What can hang from each mark
gatan: foge zimik
tolaz: ladi
govu: ladi
ladi: govu zimik
foge: gatan gulapus tolaz zamas
nofop: foge
zimik: govu tolaz zamas
datu: foge

Each row was made from one small tree. Brackets hold a mark, then the marks that hang from it, in alphabetical order. Every link used is in the known rows. Write each row's tree.
Known rows
{nofop {foge gulapus {tolaz {ladi zimik}}}}: [-0.36  1.70  0.19  1.48 -1.30  2.68 -1.10  2.38  3.66 -0.91 -1.00 -0.49
 -1.66 -1.36  1.19 -0.34 -0.29 -2.35  0.35  1.89 -0.78 -2.46 -1.96  0.46]
{datu {foge gatan {tolaz ladi} zamas}}: [ 2.84  1.00  1.59  1.11 -1.79  4.04 -1.94 -0.56  5.31 -2.10 -0.88 -2.35
 -3.18  2.67  0.89  1.09 -1.28 -1.59  2.13  1.18 -1.49 -0.96 -1.92 -1.17]
{ladi govu {zimik tolaz zamas}}: [-1.24  2.20 -0.29  0.29 -0.37  1.17 -3.41  1.99  2.54 -1.50 -1.58  0.38
 -1.75 -4.50  0.05  2.81 -1.26 -2.37  0.46  1.43 -0.61 -0.59 -0.24 -0.76]
{nofop foge}: [ 1.07  1.68 -0.73  0.90 -1.64  1.23 -1.20 -0.37  4.18 -0.09 -1.50 -2.12
 -2.35  1.25  2.05  2.59 -1.05 -0.54 -0.08 -0.59 -1.35 -2.06 -2.28 -0.56]
{foge {gatan zimik} gulapus tolaz zamas}: [ 2.98 -4.35  0.09  1.40 -1.31  3.75 -2.37  0.29  5.03 -1.31 -0.58 -1.33
 -0.47  2.85 -0.65  3.07 -1.54  4.73  0.73 -0.30 -2.25 -0.60 -2.65 -1.69]
{datu {foge gatan gulapus {tolaz ladi}}}: [ 3.70  0.78  1.27  1.70 -2.20  4.70 -1.86  0.39  4.68 -2.37 -0.85 -1.94
 -3.24  2.37  0.77  0.70 -0.84 -2.66  1.55  1.11 -0.82 -2.13 -2.41 -1.10]
{ladi govu}: [ 0.98  1.74 -0.87  0.59 -0.96  1.70 -2.39  0.56  3.72 -0.67 -1.06 -1.80
 -2.60 -0.91  0.89  1.94 -1.42 -1.36  0.38  0.78 -1.22 -0.08 -1.60 -0.82]
{foge {gatan zimik} tolaz zamas}: [ 1.97 -2.98  0.38  0.67 -1.00  2.83 -2.39 -0.38  5.13 -0.89 -0.75 -2.09
 -1.56  2.15  0.09  3.86 -1.79  3.33  0.17 -0.96 -2.38  0.08 -2.55 -1.77]
{zimik tolaz}: [-0.54  0.72 -0.47  0.94 -1.85  1.95 -2.07 -0.20  4.17 -0.64 -0.78 -1.33
 -3.56 -0.51  1.55  4.88 -1.88 -1.10  0.28 -0.27 -0.72 -1.01 -2.08 -1.39]
{nofop {foge gatan tolaz}}: [ 2.33  0.29  0.01  1.62 -1.57  2.05 -1.36 -0.20  4.20 -1.18 -1.53 -2.34
 -3.46  2.21  2.26  3.16 -0.96 -2.12 -0.70 -1.34 -1.19 -1.92 -3.14 -1.13]
{zimik govu tolaz zamas}: [-0.92  0.88 -0.32  0.74 -2.03  0.95 -2.04  0.50  3.49 -1.20 -1.33  0.22
 -2.85 -2.90 -0.60  5.13 -1.72 -0.66  0.30  0.57 -1.22  0.26 -1.44  0.37]
{gatan {zimik tolaz}}: [-1.19 -0.40 -0.39  0.33 -1.31  2.15 -2.44  0.42  4.37  0.30 -0.63 -1.62
 -2.34 -1.05  0.99  4.98 -1.89  1.70 -0.39 -0.51 -1.42 -1.12 -2.18 -1.49]
{ladi govu zimik}: [ 0.29  2.68 -0.87  0.42 -0.46  1.75 -3.26  1.98  3.02 -0.97 -1.15 -1.05
 -1.82 -2.51  0.62  0.83 -1.18 -2.35  0.22  1.41 -0.76 -0.38 -0.85 -1.09]
{gatan foge {zimik {govu ladi} tolaz}}: [-1.60  0.24 -1.72  0.49 -1.16  1.96 -2.92  3.63  3.48 -1.17 -0.64 -0.79
 -1.24 -3.78  0.73  3.55 -1.96 -1.68  0.27  1.61 -1.56 -0.79 -1.91  0.63]
{nofop {foge tolaz}}: [ 0.62  0.91 -0.06  1.28 -1.53  1.23 -0.63  0.17  4.38 -0.36 -1.34 -1.74
 -4.00  0.80  2.83  2.23 -1.21 -0.62 -0.76 -0.42 -1.58 -1.71 -2.76  0.13]
{gatan {foge tolaz}}: [ 1.08 -0.16 -0.58  0.62 -1.76  1.12 -0.89 -0.33  4.48 -1.16 -0.94 -1.73
 -4.02  0.52  2.53  2.86 -1.86 -0.90 -0.31 -1.17 -1.97 -1.60 -2.50  0.82]
{tolaz {ladi govu}}: [-0.34  3.18 -0.32  0.19 -0.90  2.21 -1.96  0.65  3.96 -0.76 -0.83 -2.06
 -2.16 -1.98  0.29  1.25 -1.06 -3.49  1.05  1.70 -0.89  0.14 -1.58 -0.15]
{foge {gatan zimik} gulapus}: [ 3.21 -2.61 -0.57  0.91 -1.48  3.52 -2.81 -0.05  4.34 -0.83 -0.86 -1.80
  0.00  2.23 -0.71  3.56 -1.21  2.39  0.51 -1.29 -1.47 -1.56 -2.50 -2.49]
{nofop {foge gulapus tolaz}}: [ 1.68 -0.25 -0.32  1.99 -1.90  2.00 -0.69  0.85  4.25 -0.70 -1.19 -1.21
 -2.79  1.56  2.08  1.36 -0.99  0.71  0.00  0.19 -1.47 -2.35 -2.82  0.30]
{govu {ladi zimik}}: [ 0.52  2.44 -0.56  0.39 -0.67  2.40 -3.39  1.63  3.30 -1.28 -0.97 -1.07
 -1.34 -2.08  0.78  1.72 -1.60 -2.88  0.19  1.11 -0.27 -0.92 -1.23 -1.13]
{foge gulapus tolaz}: [ 1.80 -1.11 -0.04  1.59 -1.96  2.58 -1.29  0.02  4.48 -1.12 -0.61 -1.00
 -3.34  1.08  1.05  2.28 -1.64  1.18  0.11 -0.03 -1.37 -0.92 -2.76 -0.14]
{ladi {zimik govu tolaz zamas}}: [-1.41  1.63 -0.36  0.54 -1.50  1.09 -2.91  1.96  2.74 -1.45 -1.42  1.00
 -1.94 -4.63 -0.87  3.97 -1.40 -2.01  0.18  1.20 -0.81  0.08 -0.67  0.12]
{datu foge}: [ 2.71  2.25  0.24  0.76 -2.03  2.59 -2.22 -0.54  4.52 -0.79 -1.25 -2.24
 -3.73  1.73  1.73  1.56 -1.52 -0.25  0.79  0.29 -1.38 -1.83 -1.66 -1.15]
{foge gatan gulapus {tolaz ladi} zamas}: [ 2.45 -1.62  0.59  1.65 -1.77  4.06 -1.57 -0.34  5.05 -2.27 -0.55 -1.39
 -1.39  2.33 -0.52  2.19 -1.22 -0.23  2.07  0.75 -1.26 -0.36 -2.50 -0.96]
{tolaz {ladi {zimik govu}}}: [-1.15  3.14 -0.36  0.25 -1.45  2.20 -2.43  2.07  3.55 -0.90 -0.78 -0.71
 -1.69 -3.83 -0.79  1.35 -0.89 -3.90  0.56  2.12 -0.66  0.46 -1.29  0.41]
{foge tolaz zamas}: [ 0.98 -1.04  0.22  0.93 -1.54  1.88 -1.34 -0.84  5.10 -0.84 -0.69 -1.47
 -3.38  1.51  1.19  2.87 -2.07  2.22  0.53  0.16 -2.05  0.10 -2.15 -0.13]
{gatan foge}: [ 1.41  0.35 -1.16  0.26 -1.84  1.17 -1.44 -0.87  4.25 -0.99 -1.18 -2.03
 -2.58  0.85  1.97  2.97 -1.73 -0.83  0.36 -1.34 -1.89 -1.84 -1.98  0.13]

Write each row's tree
[-0.87  3.69 -0.28  0.04 -0.37  2.31 -2.88  2.10  3.27 -0.90 -0.94 -1.25
 -1.38 -3.57  0.06  0.21 -0.78 -4.50  0.87  2.38 -0.46 -0.27 -0.86 -0.44] -> {tolaz {ladi govu zimik}}
[ 2.01 -1.01 -0.27 -0.05 -1.31  1.74 -2.83  0.00  3.73 -0.99 -1.61 -1.09
 -0.19 -0.94 -2.06  4.76 -1.23  1.40 -0.41 -0.84 -1.95  0.25 -1.74 -0.71] -> {foge {gatan {zimik govu zamas}}}
[ 1.62 -0.95  0.05  0.98 -0.95  2.20 -1.57  0.47  4.41 -0.34 -1.39 -2.49
 -2.06  1.66  1.66  3.41 -0.96  0.76 -1.19 -1.44 -1.93 -1.85 -3.14 -1.29] -> {nofop {foge {gatan zimik} tolaz}}
[-1.52  1.91 -0.86  1.10 -1.72  1.81 -3.17  2.85  3.08 -1.13 -0.84  0.17
 -2.89 -3.93  0.17  3.36 -1.48 -2.91  0.17  1.63 -0.51 -0.03 -1.37 -0.53] -> {ladi {zimik govu tolaz}}
[ 0.26 -1.11 -0.22  0.45 -1.52  1.96 -3.10  0.83  3.51 -1.26 -1.41 -0.41
 -0.98 -2.13 -1.53  6.03 -1.46  0.36  0.02 -0.40 -1.57  0.09 -1.89 -1.09] -> {foge {gatan {zimik govu tolaz zamas}}}
[-0.81  2.26  0.44  0.93 -1.42  1.79 -0.20  0.30  4.54 -0.29 -1.11 -2.17
 -3.48 -0.28  2.26  1.59 -0.84 -2.67 -0.12  0.54 -1.24 -1.60 -2.80  0.82] -> {nofop {foge {tolaz ladi}}}
[ 5.38  0.23  0.09  1.74 -2.44  4.19 -2.95 -0.33  4.32 -2.01 -1.32 -1.92
 -2.12  3.74  0.61  1.53 -1.03 -0.44  1.73 -0.07 -0.93 -2.76 -1.95 -2.36] -> {datu {foge gatan gulapus}}
[ 3.66 -2.80  0.09  1.96 -1.96  3.53 -2.01 -0.40  4.84 -2.27 -0.77 -1.13
 -1.77  3.43 -0.06  2.74 -1.57  2.02  1.44 -0.20 -1.63 -0.54 -2.55 -1.51] -> {foge gatan gulapus tolaz zamas}
[-1.03  1.70 -0.56  0.74 -1.44  1.57 -2.75  1.83  3.11 -1.70 -1.24  0.37
 -2.04 -4.04 -0.60  4.32 -1.89 -2.46  0.55  1.77 -0.73  0.35 -1.33  0.41] -> {zimik {govu ladi} tolaz zamas}
[ 1.78 -2.44 -0.05  1.69 -1.86  2.67 -1.34 -0.07  4.98 -1.31 -0.54 -0.71
 -2.34  2.16  0.60  2.10 -1.83  3.67  1.29  0.76 -1.92 -0.40 -2.16 -0.29] -> {foge gulapus tolaz zamas}
[-0.79  3.49  0.25 -0.52 -0.22  1.43 -2.62  1.24  2.98 -1.31 -1.51 -0.38
 -0.51 -4.34 -0.93  0.70 -0.70 -3.23  0.83  2.04 -0.81 -0.36 -0.02  0.15] -> {tolaz {ladi govu {zimik zamas}}}
[ 2.20 -0.42 -0.53  0.61 -1.06  2.30 -2.30 -0.08  4.27 -0.10 -1.61 -2.80
 -0.58  1.95  1.01  3.62 -0.75  0.82 -0.50 -1.61 -1.67 -2.29 -2.69 -2.04] -> {nofop {foge {gatan zimik}}}
[ 0.78  1.80 -0.64  0.26 -1.25  1.33 -2.38  0.90  3.32 -1.46 -1.42 -0.21
 -1.31 -2.78 -1.06  2.72 -1.75 -1.53  0.34  1.41 -1.09  0.54 -1.21  0.93] -> {zimik {govu ladi} zamas}
[-2.26  2.50 -0.33  0.89 -2.16  2.25 -1.77  1.48  3.99 -0.98 -0.51 -1.00
 -3.18 -3.35 -0.15  3.58 -1.31 -4.19  1.04  1.88 -0.59  0.37 -2.07  0.32] -> {zimik govu {tolaz ladi}}
[-2.15  2.19  0.26  0.37 -1.91  1.52 -1.63  0.66  3.60 -1.18 -1.08 -0.09
 -2.35 -4.14 -1.02  4.53 -1.33 -2.99  0.95  1.53 -0.92  0.39 -1.43  1.09] -> {zimik govu {tolaz ladi} zamas}
[-1.36  2.64 -0.78  0.82 -0.64  1.88 -3.56  2.90  2.88 -1.18 -0.97 -0.45
 -2.57 -3.78  1.04  2.10 -1.31 -3.51  0.45  1.82 -0.29 -0.48 -0.88 -1.65] -> {ladi govu {zimik tolaz}}
[ 0.77 -1.59  0.20  0.14 -1.13  2.12 -2.90 -0.71  3.97 -0.91 -1.46 -1.16
 -0.88 -0.43 -0.55  6.46 -1.56  1.28 -0.12 -1.72 -1.45 -1.24 -1.84 -2.23] -> {foge {gatan {zimik tolaz zamas}}}
[ 1.84 -1.55 -0.80  1.36 -2.09  1.90 -0.87  0.35  4.31 -1.69 -0.77 -1.06
 -2.92  1.19  1.86  1.98 -1.64  0.61  0.39 -0.44 -1.87 -2.20 -2.54  0.90] -> {gatan {foge gulapus tolaz}}
[ 2.04 -2.76 -0.82  1.43 -1.94  2.01 -1.02  0.22  4.80 -1.94 -0.73 -0.70
 -1.94  2.14  1.35  1.33 -1.83  2.75  1.50  0.30 -2.49 -1.46 -2.03  0.80] -> {gatan {foge gulapus tolaz zamas}}
[-1.11  2.90 -0.26  0.22 -0.35  1.60 -1.87  2.91  3.38 -1.73 -0.87 -1.05
 -2.48 -3.91  1.57 -0.53 -0.96 -5.06  0.40  2.02 -1.24 -0.90 -1.19  1.30] -> {gatan {foge {tolaz {ladi govu zimik}}}}
[ 1.82 -0.36 -0.51  0.35 -1.23  1.32 -2.21  0.67  3.56 -0.69 -2.12 -1.12
  0.21 -0.43 -1.08  3.71 -0.58  1.22 -0.51 -0.61 -2.13 -1.10 -1.97 -0.22] -> {nofop {foge {gatan {zimik govu zamas}}}}
[-0.73 -1.22 -0.56 -0.39 -1.19  0.71 -1.99 -0.02  3.95 -0.64 -1.39 -0.68
 -1.10 -1.56  0.84  5.26 -1.82  2.19 -0.08 -1.28 -2.30 -2.32 -1.43  0.16] -> {gatan foge {zimik tolaz zamas}}
[ 3.23  0.28  0.55  1.69 -2.24  3.30 -1.70  0.59  4.59 -1.41 -0.85 -1.12
 -4.26  2.19  1.79  0.48 -1.52  1.11  0.73  1.17 -1.48 -2.13 -2.15 -0.31] -> {datu {foge gulapus tolaz}}
[-1.44 -0.32 -0.33  0.11 -1.40  1.22 -2.45  1.24  3.62 -0.32 -1.16  0.03
 -1.45 -3.50 -1.01  5.30 -1.65  2.01 -0.27  0.52 -1.83  0.17 -1.42  0.25] -> {gatan {zimik govu tolaz zamas}}
[ 3.28 -3.13 -0.81  1.48 -1.49  3.15 -2.39  0.53  4.62 -0.85 -1.35 -1.69
  1.56  3.64 -0.31  2.25 -0.78  4.39  1.49 -0.33 -2.18 -2.34 -2.21 -1.98] -> {nofop {foge {gatan zimik} gulapus zamas}}
[-2.03  3.04 -0.29  0.72 -0.99  2.36 -2.24  1.51  3.74 -0.90 -0.65 -1.53
 -2.91 -3.11  0.94  2.70 -1.23 -4.60  1.25  2.11 -0.41 -0.15 -1.68 -0.66] -> {zimik {tolaz {ladi govu}}}
[-1.13 -1.87 -1.51  0.61 -1.73  1.59 -2.39  2.29  4.32 -0.82 -0.65 -0.71
 -0.88 -1.72  0.22  3.66 -1.93  2.51  1.24  1.09 -2.75 -0.27 -1.54  0.69] -> {gatan {foge zamas} {zimik govu tolaz}}
[ 0.44 -0.35  0.28  1.79 -1.74  2.63 -0.36  0.75  4.90 -0.86 -0.87 -1.03
 -1.33  1.49  0.98  0.29 -0.80  0.88  1.73  1.93 -1.77 -1.60 -2.23  0.80] -> {nofop {foge gulapus {tolaz ladi} zamas}}
[-0.55  2.59  0.52 -0.53 -0.96  1.61 -2.14 -0.46  3.60 -0.99 -1.45 -0.50
 -0.90 -2.85 -0.72  2.29 -0.96 -1.97  0.44  0.52 -0.86 -0.86 -0.53  0.02] -> {tolaz {ladi {zimik zamas}}}
[ 2.94 -0.50 -0.60  1.32 -1.73  2.25 -1.98 -0.86  4.57 -1.14 -1.67 -2.14
 -0.88  3.47  1.02  2.89 -0.98  0.29  1.39 -0.86 -1.61 -1.58 -2.16 -1.83] -> {nofop {foge gatan zamas}}
[ 1.32 -0.48  0.86  0.93 -1.50  3.12 -1.49 -1.05  5.10 -1.75 -0.72 -2.15
 -2.42  1.70  0.09  3.16 -1.39 -1.48  1.49  0.17 -1.34  0.26 -2.45 -1.01] -> {foge gatan {tolaz ladi} zamas}
[ 1.91 -2.50 -0.83 -0.09 -1.43  1.32 -1.67 -0.26  4.00 -0.86 -1.45 -0.57
  0.71  0.20 -0.17  2.91 -1.47  4.63  0.46 -1.16 -2.73 -2.69 -1.38  0.55] -> {gatan {foge gulapus} {zimik zamas}}
[-1.01 -0.79  0.18 -0.14 -1.09  1.30 -2.30 -0.47  4.06 -0.14 -1.23 -0.75
 -1.48 -1.71 -0.02  5.66 -1.83  2.71 -0.33 -0.91 -1.77 -1.21 -1.47 -0.81] -> {gatan {zimik tolaz zamas}}
[ 1.02 -2.07 -1.06 -0.18 -1.21  1.51 -1.91 -0.18  4.89 -0.30 -0.93 -1.94
 -0.10  1.30  0.79  2.79 -1.93  4.37  0.99 -0.73 -3.06 -1.38 -1.57 -0.12] -> {gatan {foge zamas} zimik}
[ 2.12  0.35  1.25  1.57 -2.17  4.03 -1.30  0.55  5.30 -1.64 -0.56 -1.26
 -2.67  2.08  0.72 -0.50 -1.29  1.60  2.64  2.76 -1.78 -1.34 -1.54  0.19] -> {datu {foge gulapus {tolaz ladi} zamas}}
[-0.97 -0.96 -1.15  0.12 -1.36  1.57 -2.12  0.77  4.13 -0.21 -0.83 -1.63
 -1.96 -0.94  1.86  4.77 -1.90  0.90 -0.05 -0.96 -1.98 -2.24 -2.12 -0.41] -> {gatan foge {zimik tolaz}}
[ 0.54 -2.00 -1.57  0.13 -1.48  1.38 -2.06  1.41  4.57 -0.49 -0.89 -1.12
 -0.16 -0.38 -0.27  2.50 -1.78  3.53  0.95  0.68 -3.17 -0.07 -1.60  1.11] -> {gatan {foge zamas} {zimik govu}}
[ 0.47 -1.73  0.00 -0.45 -0.90  0.54 -1.11 -0.42  4.31 -0.61 -1.39 -1.06
 -1.85 -0.74  1.09  3.64 -1.81  3.17 -1.13 -1.53 -2.93 -1.53 -1.84  1.34] -> {gatan {foge tolaz} {zimik zamas}}
[ 0.77 -1.59 -0.32  1.14 -1.84  2.53 -0.56  0.37  5.01 -1.79 -0.49 -1.02
 -1.46  1.11  0.87  0.85 -1.47  0.83  2.26  1.20 -2.24 -1.36 -2.01  1.49] -> {gatan {foge gulapus {tolaz ladi} zamas}}
[ 3.30 -0.50  1.09  0.77 -1.33  3.59 -2.63  0.26  4.80 -1.02 -1.07 -2.52
 -3.45  2.15  1.36  2.48 -1.39  1.24 -0.38 -0.55 -1.88 -1.69 -2.46 -1.82] -> {datu {foge {gatan zimik} tolaz}}
[ 2.10 -0.60  0.53  1.56 -1.87  3.79 -1.44 -0.13  4.52 -1.97 -0.63 -1.78
 -2.37  1.30  0.02  2.46 -0.99 -2.44  0.86  0.03 -0.66 -0.89 -2.97 -0.91] -> {foge gatan gulapus {tolaz ladi}}
[ 0.37 -2.60 -0.94  0.33 -1.46  1.52 -1.89  0.66  3.81 -1.04 -1.21 -0.01
  0.01 -0.90  0.26  4.33 -1.62  3.40  0.66 -0.70 -2.29 -2.97 -1.43  0.14] -> {gatan {foge gulapus} {zimik tolaz zamas}}
[ 0.53  1.57 -0.41  0.06 -1.41  0.99 -2.73  1.07  3.02 -1.27 -1.62  0.38
 -1.29 -3.41 -1.28  2.57 -1.26 -0.65 -0.14  0.83 -1.29  0.30 -0.56  0.58] -> {ladi {zimik govu zamas}}
[-1.99  2.86  0.24  0.18 -0.78  1.59 -1.96  0.66  3.52 -1.25 -1.24 -0.64
 -2.01 -3.81 -0.14  3.16 -1.20 -3.59  1.19  1.88 -0.75 -0.21 -1.08  0.02] -> {zimik {tolaz {ladi govu}} zamas}
[-0.94  3.07  0.17 -0.23 -1.32  1.47 -2.25  1.25  3.13 -1.19 -1.32  0.17
 -0.83 -4.53 -1.80  1.91 -0.80 -2.60  0.45  1.89 -0.95  0.46 -0.51  1.19] -> {tolaz {ladi {zimik govu zamas}}}
